What can hang from each mark
j_967: j_47 j_242 j_632
j_665: j_649
j_649: j_665 j_709
j_78: j_645
j_709: j_632 j_649
j_645: j_78 j_632
j_632: j_709 j_967
j_242: j_967
j_47: j_967

Known rows, with every way that one mark hangs from another
(j_665 (j_649 j_709)): [  5  -7   7  -1  -1   9 -12  -3   3  -2 -12  15  17  -2  15  -9  -3  -3
 -15 -11  11  15]
(j_632 j_709 (j_967 j_47)): [  9 -18  -4   0   5   7  11  -6  -2  15  -8  -8  18  -5  24  -9  -3  -7
  -8  -4  -4   4]
(j_632 (j_709 j_649) (j_967 j_47)): [ 18 -16  -4  -1  13   4   7 -13  -1   7 -18  -1  25  -5  24  -9  -4  -3
  -6  -9  -8   6]
(j_967 j_47 j_242 (j_632 j_709)): [ 14 -26  -2  12  13  14  11   3  -2  11 -20  -9   8  -7  13  -8  -6  -1
  -4   1  -2   1]
(j_649 j_709): [ -2  -2  -2  -1  -4   8 -10  -7   1   6  -6   7   7   1   9  -8  -2   4
 -12 -11   4   4]
(j_78 (j_645 (j_632 (j_709 (j_649 j_665)) j_967))): [ 15  -8   5  -9  25  -2  -8  -7   5  -8   0   2   6  -9   6 -10 -10  -2
 -23 -13 -10  16]
(j_78 (j_645 (j_632 j_709))): [  1 -10   5   0  14   2  -3   6  -1   0   2   7   5  -5  -8  -5 -10  -7
 -15  -7   0   8]
(j_47 (j_967 j_242 j_632)): [ 24  -9  -7  13  11  10   5  -3   6  12 -21  -8   6   3   5  -5   4   2
  -1   6  -6   5]
(j_649 j_665 (j_709 (j_632 (j_967 j_47 j_242)))): [ 18  -8 -17   4  10  13 -11 -15   7   9  -8  -9   1  -6  33 -18  -1   6
 -16  -3   5  11]
(j_665 (j_649 (j_709 (j_632 (j_967 j_47 j_242))))): [ 26 -14  -8  10  14  12  -7  -8   4   6 -25   7  21  -5  36 -16   0  -5
  -9   3  13  21]
(j_78 j_645): [ -4   2   1   0   4   3  -7   3  -6   6   0   1   0  -9  -3  -4  -2   9
 -13  -7   7   8]
(j_242 (j_967 (j_632 (j_709 j_649)))): [ 24 -13   3  -1  17   3   1  -6  -9   1 -18   2  18   3  -3  -1   2  -3
   8 -10  -7   3]
(j_47 (j_967 j_242 (j_632 (j_709 (j_649 j_665))))): [ 28 -21  -1   7  21   5   5 -10  10  -1 -20  -9   1   2  13  -9  -6   5
  -9 -16 -16   7]
(j_632 (j_967 j_242)): [  8   0   1   6   4  -2   0 -12   0  10 -15   3   8   5  13  -3  10  -6
 -13   7  -6  10]
(j_709 (j_649 j_665)): [  9   5  -3  -7   3   2 -17 -16   4  -7  -4   5   4  -1   3  -3   1   9
 -19 -14  -2   7]
(j_645 j_78 (j_632 (j_709 (j_649 j_665)) (j_967 j_47 j_242))): [ 27 -20   6  -4  26   5 -11 -22  12  -3 -12   7  11  -6  24 -14 -13 -12
 -12   5 -14   2]
(j_632 (j_709 j_649) (j_967 j_47 j_242)): [ 17 -17   1   8  17   2  10 -15  -2   7 -27   2  21   1  26  -9  -2  -3
  -9  -5 -12   8]
(j_967 j_47 j_242 (j_632 (j_709 (j_649 j_665)))): [ 22 -23  -1   5  19  13   1  -7   2  -2 -19 -10   4 -10  16 -10  -9   9
 -12 -11  -6   4]
(j_632 j_709): [ -3 -13   3   0   0   0   2  -4  -2   6  -5   4   7   1   4  -3  -2  -6
 -10 -12  -3   3]
(j_709 (j_632 (j_967 j_242))): [ 17   1 -11   8  10  -4  -7 -11   1   8 -16   6   8   4  11  -4  12  -6
  -6   9   0  11]

Rows
[ 22 -15  12  -2  25  -7 -10 -18  10  -5 -22  24  17   4  11  -8  -5 -21
  -3   9 -18   2]
(j_645 j_78 (j_632 (j_709 j_649) (j_967 j_242)))
[ 30  -1 -23   1  16   5 -11 -15   2   5 -20   3  25  -8  18  -7   5   2
   1   1   3   9]
(j_709 (j_632 (j_967 j_47)) j_649)
[ 22 -22  -7   3  17  13   3   0  -1   2 -22  -3  20 -12  10  -7  -7   3
   0  -9  -3   0]
(j_967 j_47 (j_632 (j_709 j_649)))
[ 29 -18  -3  -5  18  15   0 -10  -6   2  -8 -14  13  -6  10  -7  -5   6
  -1 -14  -2   3]
(j_242 (j_967 j_47 (j_632 (j_709 (j_649 j_665)))))
[ 19 -11  -8  11   9  17   0   0  -2  11 -20  -8   9  -8   9  -5   1   5
  -4  11   4   1]
(j_967 j_47 j_242 j_632)
[ 27 -21   5   1  26   3  -6 -19   9   1 -23  16  22  -3  20 -11 -10 -18
  -1  12 -13   1]
(j_645 j_78 (j_632 (j_709 j_649) (j_967 j_47 j_242)))
[  5 -10   3  -6   7  -2  -8 -14   3  -8  -4   3   4  -1   7  -5  -6   3
 -19 -24  -7   6]
(j_632 (j_709 (j_649 j_665)))
[ 14  -5  -5   8   5   9   4 -12  -1  16 -17  -5  14  -1  22  -7   5  -2
 -10  10  -2   8]
(j_632 (j_967 j_47 j_242))
[ 17 -17   1   2  16   4   4 -20   3   2 -15  -7  10  -2  30 -12  -5   2
 -19 -11 -12  10]
(j_632 (j_709 (j_649 j_665)) (j_967 j_47 j_242))
[ 22 -24  -2  11  21  11   6  -4  -1   2 -31  -2  15  -7  12  -7  -7   4
  -2  -4  -6   2]
(j_967 j_47 j_242 (j_632 (j_709 j_649)))
[ 21 -24   0  14  14   6  14   0   5  12 -21  -8   5   4   9  -8  -3  -5
  -1  -4 -12   4]
(j_47 (j_967 j_242 (j_632 j_709)))
[ 28 -20  -6  -2  17   7   2  -8  11  -1 -11 -11   6  -4   9 -10  -7   5
  -6 -20 -14   5]
(j_47 (j_967 (j_632 (j_709 (j_649 j_665)))))
[ 13 -17   3   9  23   7   9  -1  -2  11 -10  -3  11  -7  15 -12 -10  -7
 -15   6  -4  12]
(j_78 (j_645 (j_632 j_709 (j_967 j_47 j_242))))
[  9 -20   4  10  12   4   6   3  -1   5 -18  -1   2  -1   3  -4  -1  -5
  -7  -2  -6   2]
(j_967 j_242 (j_632 j_709))
[ 11   4  -1  -3  14   3  -8  -1   1   5  -1   4  11  -7  -2  -6   0  -6
 -15   8   0  12]
(j_78 (j_645 (j_632 j_967)))
[ 28 -22  -1  12  22   3  11  -6   6   3 -31  -1  12   5   9  -7  -3   0
   1  -9 -16   6]
(j_47 (j_967 j_242 (j_632 (j_709 j_649))))
[  9 -20   1   9   9   5  14  -9  -3  16 -15  -6  13   0  26 -10  -2  -7
 -11   1  -7   7]
(j_632 j_709 (j_967 j_47 j_242))
[ 12 -11   2  -8  10  -4  -2 -16   4  -3  -5   0   8  -1  17  -8  -2  -3
 -19 -19 -13  10]
(j_632 (j_709 (j_649 j_665)) j_967)
[ 21 -13  -1  -7  26   9  -3  -8   3  -2   0  -6  11 -15  15 -14 -14   2
 -20 -11  -6  13]
(j_78 (j_645 (j_632 (j_709 (j_649 j_665)) (j_967 j_47))))
[ 16 -15   3   0  10   7   5   0 -10   9  -7  -6  11   3  -3  -2   2  -7
   6  -5  -2   2]
(j_242 (j_967 (j_632 j_709)))
